Known rows, with every step that occurs
N-Y-M-S-P: [-2.18  0.83  0.85 -2.20  5.27  0.29  2.25 -1.30 -1.22 -2.37  1.05 -0.75
 -2.95  2.06 -0.13 -2.46 -0.74 -0.48  0.69 -4.32  2.20  1.74]
S-G-Y-N: [ 0.34  1.11 -0.05  1.09 -3.20 -1.38  3.40 -1.09 -2.05 -0.42  0.03  2.56
 -2.07  1.61 -0.97  2.12 -0.45  0.92 -1.77  3.15  0.31  0.45]
L-P-S-G: [-0.22 -0.91 -1.17 -1.09 -0.15 -2.28  4.63 -1.01  0.55  1.71  0.32 -2.55
 -1.69  0.05 -0.44  5.56 -0.63 -0.67 -0.70  0.05 -2.13 -0.42]
P-S-M: [ 0.58  0.77  1.42 -2.23  4.94  1.35  1.26 -0.40  2.17 -1.48  1.61 -0.81
 -0.32 -1.13  1.74  3.39  1.94 -0.45 -1.98 -2.46  0.94  1.96]
M-S-G: [ 0.66  1.37 -2.15 -2.22 -0.71  0.21  3.80 -1.06 -1.67  0.61 -0.51  2.60
 -1.77  1.07  1.24  2.91 -1.25 -2.70  0.06 -0.13 -1.42 -0.12]
G-S-P-L: [-0.69 -2.86 -1.23 -1.77  1.95  3.94 -0.53  0.90  0.33  1.93 -1.32 -0.16
 -1.27  1.91  1.59  1.74 -4.23  0.78  1.24 -2.34  1.80  1.25]
L-P-S-M-Y: [-0.82  0.41 -0.45 -0.99  3.12 -0.38  1.63  0.10  3.83  0.39  1.14 -5.40
 -1.32 -0.29  0.81  1.56  2.65 -2.42 -0.73 -1.88  1.56  2.63]
G-Y-M: [-0.90  0.13  0.35 -0.55  1.82  0.00  0.29  0.53  1.76 -1.40  1.60 -0.85
 -0.69 -1.53 -1.52 -1.30  1.17  0.25 -2.49 -0.27  2.26 -0.03]
G-Y-N-M-S: [-1.53  2.56 -0.19  0.53 -1.29  0.41  0.74 -1.91 -0.68 -1.21 -0.49 -1.34
 -0.01  1.33  0.20 -0.59  3.36 -0.84 -1.39  0.80 -0.38  0.86]
M-Y-G-S-P-L: [ 1.10 -1.90 -2.05 -2.34  1.80  1.40  0.29  0.90  0.04  3.62 -2.62  1.30
 -1.84  4.22  1.62  0.18 -5.70 -1.68  1.18 -0.34  2.07  1.91]
G-S-M: [-0.45  0.06  0.57 -0.87  2.60  1.34 -0.15  0.75  0.98 -0.83 -0.10 -0.08
 -0.45 -1.37  2.57  1.60 -0.60  0.06 -1.47 -2.03  2.13  1.77]
G-Y-N-M-S-P: [-2.50  1.81  0.22 -0.01 -0.08  2.48  0.16 -1.50 -1.03 -1.52 -0.85 -1.29
 -0.32  3.74 -0.41 -1.14  0.81  0.48 -0.42 -0.60  0.88  2.15]
G-S: [-0.13 -1.18 -1.15 -0.48  0.22  0.64  0.02  0.40 -0.06  0.25  1.00  0.21
  0.40 -0.66  1.01  1.89 -0.74 -0.34 -0.28 -0.17 -0.47  0.57]
G-Y: [-0.39 -0.62 -0.05  0.14 -0.37  0.88  0.62  0.56  1.09 -1.79  0.84 -1.15
  0.57 -0.24 -0.22  0.73  1.44 -0.45 -1.13  1.45 -0.04 -0.48]
S-G-Y: [ 0.94  0.54 -0.26 -0.20 -2.10 -0.73  2.91 -0.12 -0.70 -1.14 -0.57  0.73
 -0.65  0.69  0.11  2.28 -0.95 -0.86 -1.40  1.97 -0.96 -0.53]
P-S-G-Y-M: [ 1.39  1.66  0.14 -1.61 -0.36 -0.83  2.25 -0.19  0.26  0.06  0.56  0.11
 -1.29  0.51 -1.81  1.77  0.37 -1.47 -2.87 -0.61  0.18  2.84]
G-Y-M-S: [-1.46  1.79 -1.16 -1.20  0.29  1.68  0.50  0.44  0.65 -0.35  0.10 -0.08
 -0.57 -0.04 -1.77 -2.40  2.59 -2.35 -1.11 -1.14  1.45  2.15]
L-P-S-G-Y-M: [-1.04  0.10 -0.20 -0.40 -1.10 -1.84  3.24  0.27  1.57  1.38 -0.31 -3.18
 -1.75 -0.25 -2.80  1.84  0.65 -1.00 -2.48 -0.63  0.15  1.48]
Y-G-S-P-L: [-0.08 -3.19 -1.22 -2.15  2.02  1.92  0.63  0.70 -0.56  2.93 -2.82  1.54
 -1.65  2.73  1.30  1.97 -6.28  0.77  0.32 -0.83  2.07  0.08]
N-Y: [ 0.01 -0.57  1.16 -0.42  3.45 -2.74  3.13 -1.43 -0.47 -3.67  2.03 -1.74
 -1.12 -0.39  1.54  1.25  0.88 -0.92 -0.21 -0.57 -0.42 -1.88]
G-Y-M-S-P-L: [-2.19 -0.03 -1.56 -2.43  1.61  5.13 -0.24  1.04  1.03  1.23 -1.87 -0.99
 -2.38  2.36 -1.19 -2.40 -1.17 -1.23  0.42 -2.67  3.99  2.67]
M-S: [-0.96  0.63 -2.28 -1.75  1.20  1.49  1.68 -0.52 -0.14 -0.15  0.98  0.52
 -0.46  0.45  0.73  1.21  1.41 -2.16  0.34 -0.82 -0.69 -0.18]
Y-N-M: [-0.31  0.24  1.32 -0.01  3.72 -2.22  1.39 -2.89  0.26 -1.67  2.17 -0.31
 -0.88 -1.35  1.57  2.22  0.68  1.74 -2.35  0.32  0.12 -2.67]

Rows
[-2.28  1.03  0.24 -1.21  2.92  1.45  0.76 -2.69 -1.28 -0.73  0.70  0.48
 -1.78  2.64  0.85  0.71 -0.75  1.46 -0.34 -1.55  0.43  0.80] -> Y-N-M-S-P
[ 1.27 -0.52  0.33 -1.70  2.51 -1.26 -0.16 -0.74 -0.34  0.88 -2.09 -0.88
  0.10  3.10  2.14  0.33 -4.53 -1.01 -0.87 -0.87  0.42  0.62] -> N-M-Y-G-S-P
[-1.31  1.63  0.37 -2.02  3.89 -1.65  2.83 -1.48 -0.52 -2.08  1.75 -0.90
 -2.71 -0.34  0.46 -1.86  1.74 -2.11 -0.19 -2.84  0.96  0.52] -> N-Y-M-S
[ 0.86 -0.67  0.58 -0.30  1.25 -3.79  3.10 -0.84 -2.18 -0.81 -0.62  0.24
 -0.75  1.16  1.60  0.96 -1.63 -1.10 -0.50 -0.01 -0.68 -0.88] -> N-Y-G-S
[-2.66  0.99 -0.80 -1.68  1.31  3.69  0.06  0.73  0.22 -0.47 -0.28 -0.14
 -1.13  2.47 -2.43 -2.82 -0.12 -0.48 -0.31 -2.39  2.80  3.21] -> G-Y-M-S-P
[-0.75 -3.19 -0.42 -2.35  4.30  3.07  0.80  0.21  1.35  0.43  0.19  0.24
 -2.22  1.36  1.60  2.38 -3.62  1.15  0.67 -1.42  2.28 -1.32] -> S-P-L
[ 0.74  1.47  0.29 -1.17  4.19  0.15  0.64 -0.17  2.22 -1.37  1.53 -0.72
 -1.52 -0.92  2.91  0.33  0.37 -1.95 -0.93 -0.67  2.65  1.17] -> S-M-Y
[-0.67  0.97  1.60  1.38  0.51 -1.30  0.67 -1.90  0.23 -2.30  1.11 -1.65
 -0.02 -0.26  0.50  0.49  2.62  1.13 -2.50  1.54  0.45 -1.45] -> G-Y-N-M
[ 0.75 -1.38 -0.93 -1.03  0.81 -1.28  1.36  0.21 -0.94  1.51 -1.01  1.68
  0.19 -0.11  0.70  2.19 -2.58 -0.07 -1.18  0.98 -0.12 -0.92] -> Y-G-S
[-1.99 -0.76  0.78 -0.94  4.05  0.18  2.24  0.19  3.32 -0.02  0.83 -4.31
 -0.99 -1.74  0.93  3.42  1.78 -0.15 -1.65 -2.44  1.34  0.50] -> L-P-S-M
[-2.12  0.82 -0.50 -0.49  0.19  3.72  0.30 -1.32 -0.46  0.14 -2.42 -1.61
 -1.71  3.94  0.87 -0.88 -0.30 -0.36  0.07 -0.82  2.01  1.76] -> G-Y-N-M-S-P-L
[-1.90 -0.24 -0.54 -1.84  3.46  2.88  1.12 -2.39 -0.42  0.93 -0.72 -0.48
 -2.80  2.85  2.17  0.79 -1.67  0.52  0.47 -1.98  1.56 -0.03] -> Y-N-M-S-P-L
[ 2.45  1.86  0.15 -2.67  4.70 -1.26  2.12 -0.33  1.77  0.49  0.31  0.20
 -0.91  0.68  1.92  1.79  0.56 -2.67 -2.21 -0.70  1.27  2.75] -> P-S-M-Y-G
[ 1.64 -0.10 -2.16 -1.15 -0.23 -1.89  0.87  0.24 -0.61  2.19 -0.56  1.28
 -0.28  1.70  1.31  0.39 -1.64 -2.46 -0.30  1.38 -0.09  1.06] -> M-Y-G-S
[ 1.25  0.86 -0.02 -1.28  3.69 -1.96  0.41 -1.62  1.85 -1.63  1.59 -2.69
 -0.03 -0.93  2.98  1.02  1.01 -2.29 -1.07 -0.14 -0.65 -1.84] -> N-M-Y
[-1.15  0.56 -0.78  1.33 -4.32 -1.91  4.29 -1.09 -0.45  1.41 -0.08 -1.84
 -2.13  2.18 -2.73  3.34  1.37  0.57 -1.22  2.02 -1.07  2.37] -> L-P-S-G-Y-N
[ 2.12  1.11 -0.37 -1.06 -2.39  0.04  2.89 -0.26 -0.60 -0.38 -0.48 -0.40
  0.05  1.92 -0.67  3.55  0.71 -1.85 -1.68  0.96 -1.92  2.51] -> P-S-G-Y
[ 1.74  2.44  1.58 -0.16 -1.47 -2.15  2.77 -2.62 -1.24 -0.65 -0.45 -0.77
 -0.72  1.76  0.21  3.47  1.23 -0.01 -3.18  1.39 -1.94  1.46] -> P-S-G-Y-N-M
[-0.03  0.13 -0.12 -1.32  3.37 -2.34  3.00 -0.06  3.06  1.76 -0.29 -2.95
 -1.40  0.28  0.88  1.86  0.53 -2.20 -1.52 -0.72  1.57  1.11] -> L-P-S-M-Y-G
[ 1.28  1.75 -0.28  0.10 -3.27 -0.71  3.21 -1.64 -1.81  0.44  0.26  1.51
 -1.56  2.58 -1.72  3.36  1.43  0.26 -1.72  1.95 -0.80  3.64] -> P-S-G-Y-N
[ 2.03  0.40 -0.70 -0.90  1.73 -3.30  0.39 -0.90 -0.02  0.97 -1.31 -0.81
  0.54  0.78  2.98  0.65 -1.90 -2.65 -1.48  0.35 -1.22 -0.80] -> N-M-Y-G-S
[-2.48  0.22 -0.81 -3.00  4.70  2.79  0.42 -0.24  0.18  0.22  1.00  1.09
 -2.22  1.27 -1.12 -1.22 -1.69  0.50  0.05 -3.47  2.63  1.89] -> Y-M-S-P
[ 0.51  0.32  2.27 -0.58  3.19 -2.96  3.11 -0.49 -1.13 -1.79 -1.20 -0.28
 -1.51  0.35  3.07  0.57 -1.50 -0.94 -1.79 -1.59  1.83  0.15] -> N-Y-G-S-M
[ 2.09  0.30  0.21 -1.64  3.94 -3.99  1.84 -1.83  0.98 -0.49 -0.09 -0.84
 -0.09 -0.04  2.84  1.29 -1.01 -2.29 -2.04  1.31 -0.95 -3.49] -> N-M-Y-G
[ 0.14  0.88 -1.36 -0.20  1.61 -1.64  1.36 -1.59  0.04  0.03  3.36  1.37
 -2.53  0.73  0.27  0.21  1.30  0.03  0.05  1.88  1.19  1.29] -> M-Y-N
